Every row comes from one small tree of marks. Brackets hold a mark, then the marks that hang from it, in alphabetical order. Every link used is in the known rows. Which tree was each row made from?
Known rows
(guso (rinom kasi (vidul zepu))): -.06 .34 .16 .14 -.07 .05 -.47 .10 -.07 -.24 .33 -.22 .01 -.12 .09 .22
 -.37 -.02 .36 .26 -.11 .10 -.31 -.25 -.17
(rukason (zepu pulotu tukagoz (vidul (pegino guso)))): .14 -.37 -.37 .13 -.07 .00 .10 -.17 .05 .21 -.07 -.22 -.04 -.11 .44 -.18
 -.04 .11 -.09 -.06 .09 -.05 .26 -.07 -.08
(rukason (zepu pulotu tukagoz vidul)): .14 -.39 -.39 .22 -.14 -.03 -.16 -.06 .09 .23 -.07 -.40 -.18 -.08 .48
 -.06 -.13 .12 -.13 .05 .00 -.12 .14 -.05 -.01
(mizi (vidul (pegino (guso rinom) kasi tavosig) (zepu pulotu))): .06 .13 -.01 .20 -.10 .11 .23 -.07 .28 -.10 .06 .10 -.06 -.12 .12 .12
 .32 -.08 -.12 .08 .38 .24 .22 .08 .28
(vidul (pegino guso kasi tavosig) (zepu pulotu rukason tukagoz)): -.07 -.19 .42 -.07 -.16 -.11 .56 -.34 .19 -.17 -.15 .14 .18 .21 -.14 .25
 -.04 -.07 .05 .02 .01 -.04 .54 -.11 .37
(rinom (kasi (pegino guso tavosig)) (vidul (zepu tukagoz))): -.08 .05 .21 -.22 .03 .09 -.07 .06 -.04 -.32 .11 -.16 -.03 .19 .14 .21
 -.36 -.13 .33 -.19 -.64 .07 -.06 -.23 -.10
(tavosig ketov): -.08 .02 .10 .02 -.08 .03 -.20 .04 -.24 .26 -.05 .13 -.20 -.40 -.48 .07
 .05 .13 -.10 .00 -.07 .25 -.33 .08 -.25
(tukagoz (zepu (vidul (pegino guso kasi)))): -.11 .09 -.25 .06 .12 -.12 .14 .06 -.14 .38 .12 .20 .07 .16 .05 -.18 .24
 .09 -.22 -.08 -.01 -.24 -.11 .00 -.11
(mizi (vidul (pegino (tavosig ketov)))): -.02 .10 .00 .04 .11 .17 -.01 .01 .11 .15 -.04 .16 -.18 -.27 -.07 -.08
 .36 .08 -.36 -.34 .09 .33 -.12 .04 -.21
(tukagoz (zepu pulotu (vidul pegino))): -.05 .08 -.34 -.06 .10 -.17 .07 -.04 -.04 .18 .16 .11 -.12 .07 .07 .03
 .31 .00 -.11 .10 .03 -.24 .08 -.08 -.08
(tukagoz (zepu pulotu rukason (vidul (pegino guso (tavosig ketov))))): -.04 -.12 .00 -.16 .20 -.02 .40 -.03 -.19 .07 .16 .10 -.01 .11 -.17 .11
 .43 -.16 .03 .06 -.29 -.24 .10 -.06 .07
(zepu pulotu rukason tukagoz (vidul pegino)): .18 -.32 -.12 .05 .17 .05 .00 -.25 .09 .03 -.02 .08 -.07 .05 .12 -.02
 .10 .03 -.10 -.10 .06 -.35 .22 -.27 -.12
(kasi (pegino (guso rinom) (tavosig ketov))): .03 .13 -.05 -.21 .02 .01 .15 .24 -.12 -.20 -.06 .07 -.03 -.23 -.37 -.17
 .20 -.09 .14 -.03 -.09 .27 -.21 .31 .05
(kasi pegino): -.09 .25 -.22 -.01 .10 -.23 -.21 .17 -.03 .14 -.08 -.02 -.32 -.20 -.14
 -.02 .05 .18 .02 -.07 .00 .09 -.22 .13 -.23
(kasi (pegino guso)): -.08 .23 -.26 -.05 .10 -.21 .00 .18 -.10 .13 -.09 .09 -.28 -.23 -.26
 -.07 .20 .09 .12 -.11 -.01 .11 -.12 .19 -.15
(vidul (zepu pulotu)): -.11 .05 .00 .15 -.34 -.22 -.09 -.02 .12 .01 -.04 -.08 -.37 -.23 -.13
 .44 .06 -.06 .17 .28 .16 .11 .16 -.16 .15
(vidul (pegino kasi) (zepu pulotu rukason tukagoz)): -.08 -.12 .32 .13 -.13 -.15 .15 -.41 .10 .02 -.03 .02 .02 .00 -.03 .36
 -.25 .17 .07 .18 .17 -.02 .28 -.25 .10
(pegino (guso (rinom vidul)) kasi (tavosig ketov)): .01 .05 .39 -.06 -.09 .17 .16 .13 -.06 -.09 -.05 .23 .34 .08 -.51 -.07
 -.05 -.11 -.11 .04 -.18 .09 -.08 .36 .16
(rinom (kasi (pegino (tavosig ketov))) (vidul zepu)): -.09 .13 .36 -.18 .10 .15 -.24 .12 -.12 -.21 .15 -.21 -.18 .07 .05 .36
 -.41 -.09 .31 -.03 -.76 .20 -.36 -.22 -.22
(mizi (vidul (pegino guso kasi (tavosig ketov)) (zepu tukagoz))): -.01 -.15 .09 .14 -.16 .25 .23 -.12 .13 .07 -.03 .16 .04 -.16 .09 -.03
 .18 .04 -.31 -.27 .16 .35 .01 -.01 .09
(ketov tavosig): -.13 .46 -.04 .07 -.06 -.16 -.03 -.04 .19 .22 -.08 .07 -.35 -.31 -.30
 .09 .21 -.05 -.23 -.11 -.01 .08 -.16 .00 -.03
(guso (pegino tavosig) (rinom (vidul (zepu tukagoz)))): -.13 .04 .16 -.14 -.08 .07 -.35 .25 .02 -.24 -.11 -.33 .14 .06 -.02 -.06
 -.16 -.23 .22 -.10 .13 .29 -.20 -.15 -.07
(rinom (kasi (pegino guso tavosig)) (vidul (zepu pulotu tukagoz))): -.01 .04 .18 -.28 .01 .07 -.01 -.03 .01 -.42 .12 -.17 -.11 .20 .10 .37
 -.32 -.18 .38 -.05 -.59 .04 .14 -.16 .02
(doko (zepu tukagoz)): -.16 -.23 -.26 -.03 -.20 -.14 -.21 .15 -.07 .21 -.03 -.02 -.11 -.11 .22
 -.09 -.19 .17 -.01 -.17 .15 -.09 .09 .02 -.02
(rukason (zepu pulotu tukagoz (vidul pegino))): .14 -.35 -.35 .16 -.05 -.03 -.04 -.19 .11 .23 -.07 -.30 -.09 -.08 .50
 -.14 -.15 .18 -.13 -.03 .09 -.04 .19 -.12 -.12
(kasi (pegino (guso rinom) tavosig)): -.01 .24 -.14 -.17 .03 -.14 .14 .27 .05 -.22 -.08 .05 -.04 -.08 -.23
 -.19 .23 -.09 .12 -.08 .00 .12 -.04 .28 .11

Write each row's tree
.17 -.21 -.17 .04 -.04 .15 .12 -.08 .16 -.01 -.15 .29 .39 .26 .19 -.53
 .05 .02 -.40 -.30 .20 -.21 .07 .01 .00 -> (zepu tukagoz (vidul (pegino (guso rinom) kasi tavosig)))
.02 .23 .25 -.07 .02 .19 -.34 .15 -.13 -.39 .29 -.23 .04 -.13 .02 .17
 -.37 -.08 .39 .23 -.35 .25 -.45 -.12 -.10 -> (guso (rinom (kasi (pegino (tavosig ketov))) (vidul zepu)))
.03 -.12 -.20 .34 .05 -.06 .01 .02 -.01 .54 -.11 -.17 -.01 .00 .43 -.25
 -.11 .23 -.21 -.09 -.02 -.05 -.12 .01 -.21 -> (rukason (zepu (vidul (pegino guso kasi))))
.13 -.39 -.25 .05 -.09 -.01 .07 -.15 .21 .11 -.14 -.29 -.01 .06 .49 -.18
 -.10 .07 -.21 -.12 -.01 -.05 .28 -.08 -.01 -> (rukason (zepu pulotu tukagoz (vidul (pegino tavosig))))
.27 -.22 -.43 .00 -.05 .11 .07 -.20 .11 -.11 .00 .23 .10 -.05 .13 -.28
 .20 -.05 -.12 -.04 .41 -.17 .28 -.07 -.02 -> (zepu pulotu tukagoz (vidul (pegino (guso rinom))))
.07 .35 .07 -.15 .13 .09 -.27 .09 -.19 -.28 .16 -.09 -.03 -.10 -.06 -.01
 -.19 .09 .20 .24 -.11 .15 -.40 .21 -.07 -> (guso (rinom (kasi (pegino (tavosig ketov)))))
.20 -.32 -.06 .11 .19 .07 .17 -.30 .03 .11 -.06 .21 .05 .18 .05 -.03 .08
 .07 -.16 -.05 .08 -.43 .30 -.09 .01 -> (zepu pulotu rukason tukagoz (vidul (pegino guso kasi)))
.05 -.44 -.28 .02 .09 .00 -.04 -.03 -.03 .16 .05 .01 -.11 .03 .45 -.05
 -.06 .07 .04 -.09 .07 -.37 .22 -.18 .00 -> (doko (zepu pulotu rukason tukagoz (vidul pegino)))
-.08 .03 -.15 -.01 .25 -.18 .12 -.03 -.10 .17 .21 .00 -.14 .09 .03 .17
 .29 .00 .04 .14 -.11 -.34 .07 -.17 -.06 -> (tukagoz (zepu pulotu rukason (vidul pegino)))
-.05 .15 -.28 .10 .10 -.09 .09 .07 -.15 .25 .23 .16 .18 .11 .10 -.24 .21
 .07 -.14 .07 .13 -.21 -.15 .02 -.06 -> (tukagoz (zepu (vidul (pegino (guso rinom) kasi))))
-.01 .28 .00 .20 -.06 -.12 -.03 .06 -.08 .15 -.01 .20 .14 -.04 -.29 -.09
 .02 .14 -.06 .21 .33 -.06 -.04 .36 .09 -> (pegino (guso rinom) kasi)
.02 .15 .32 -.25 .01 .24 .07 .13 -.19 -.31 .10 .12 .20 -.03 -.39 .01
 -.01 -.24 .17 -.02 -.40 .18 -.14 .14 .01 -> (pegino (guso (rinom kasi vidul)) (tavosig ketov))
-.05 .04 .26 -.10 -.05 .04 -.31 .11 .06 -.21 -.14 -.28 .20 .26 -.04 .07
 -.29 -.14 .10 .10 .18 .16 -.05 .05 .12 -> (guso (pegino kasi tavosig) (rinom (vidul (zepu pulotu tukagoz))))
-.08 .14 .42 -.04 .10 .00 -.25 .18 .01 -.14 -.11 -.32 .10 .27 -.12 .23
 -.25 -.17 .23 .20 .05 .09 -.12 .03 .11 -> (guso (pegino kasi tavosig) (rinom (vidul (zepu pulotu rukason))))
-.09 .28 .25 -.10 .18 .02 -.40 .26 -.02 .02 -.21 -.15 .19 .29 -.17 -.10
 -.22 -.05 -.04 -.04 .11 .12 -.27 .22 -.12 -> (guso (pegino kasi tavosig) (rinom vidul))
-.12 .09 .48 .09 -.11 -.12 .42 -.09 .08 -.11 -.04 .11 .28 .09 -.13 .10
 -.01 -.06 .15 .11 .08 .08 .12 -.10 .28 -> (vidul (pegino (guso rinom) kasi tavosig) (zepu rukason))
-.05 .02 .22 .00 -.14 .00 -.05 -.04 .17 -.40 .19 -.11 .23 -.14 -.10 .16
 -.15 -.15 .29 .12 .06 .14 .13 -.33 .04 -> (guso (rinom (vidul (pegino tavosig) (zepu pulotu rukason tukagoz))))
-.02 .40 -.04 -.15 .26 -.09 -.17 .02 -.24 .02 .05 .03 -.30 .04 -.03 .09
 -.09 .18 .22 -.02 -.27 -.01 -.23 .18 -.25 -> (rinom (kasi (pegino guso)))
-.01 .19 .28 -.14 .11 .09 -.28 .15 -.20 .06 -.26 -.08 .13 .11 -.29 -.14
 -.11 .07 -.10 .12 .24 .24 -.40 .42 -.02 -> (guso (pegino kasi (tavosig ketov)) rinom)
-.09 -.11 -.04 .38 -.10 .07 -.22 .09 .10 .09 .13 -.22 -.34 -.35 .19 .21
 .18 .04 -.03 -.11 .12 .14 -.10 -.27 .01 -> (mizi (vidul (zepu rukason tukagoz)))
.22 -.23 -.11 -.14 .03 .35 .08 -.13 -.06 -.15 -.01 .24 .29 .12 .19 -.46
 .03 -.06 -.20 -.30 -.03 -.06 -.12 -.09 -.14 -> (zepu tukagoz (vidul (pegino (guso (rinom kasi)) (tavosig ketov))))
.03 .07 .30 -.07 -.13 .10 .24 .09 -.10 -.05 -.13 .26 .27 .06 -.49 -.12
 .06 -.04 -.17 .11 -.01 .10 -.06 .47 .28 -> (pegino (guso rinom) kasi (tavosig ketov))
.10 -.45 -.22 .04 .09 .02 .11 -.06 -.07 .22 .02 .11 -.01 .14 .39 -.08
 -.08 .10 -.02 -.06 .10 -.43 .27 -.02 .11 -> (doko (zepu pulotu rukason tukagoz (vidul (pegino guso kasi))))
-.02 .22 .17 .00 -.13 -.11 .23 .14 .10 -.07 -.18 .22 .25 .23 -.31 -.15
 .09 -.05 -.17 .06 .12 -.09 .15 .43 .33 -> (pegino (guso rinom) kasi tavosig)
.17 -.37 -.18 .14 .09 .03 -.14 -.10 .07 .02 -.02 -.06 -.20 .06 .08 .09
 .13 -.03 -.08 .01 -.03 -.44 .18 -.19 .02 -> (zepu pulotu rukason tukagoz vidul)
.03 .10 -.23 -.08 .07 -.10 .28 -.03 .01 .01 .14 .17 .16 .25 .04 -.06 .31
 -.09 -.13 .19 .09 -.28 .19 .12 .21 -> (tukagoz (zepu pulotu (vidul (pegino (guso rinom) kasi tavosig))))
-.08 -.08 .01 .00 -.31 -.14 .10 -.35 .16 -.09 -.04 .06 -.08 -.19 -.01
 .20 -.06 .06 .07 .05 .31 .20 .31 -.31 .00 -> (vidul pegino (zepu pulotu tukagoz))
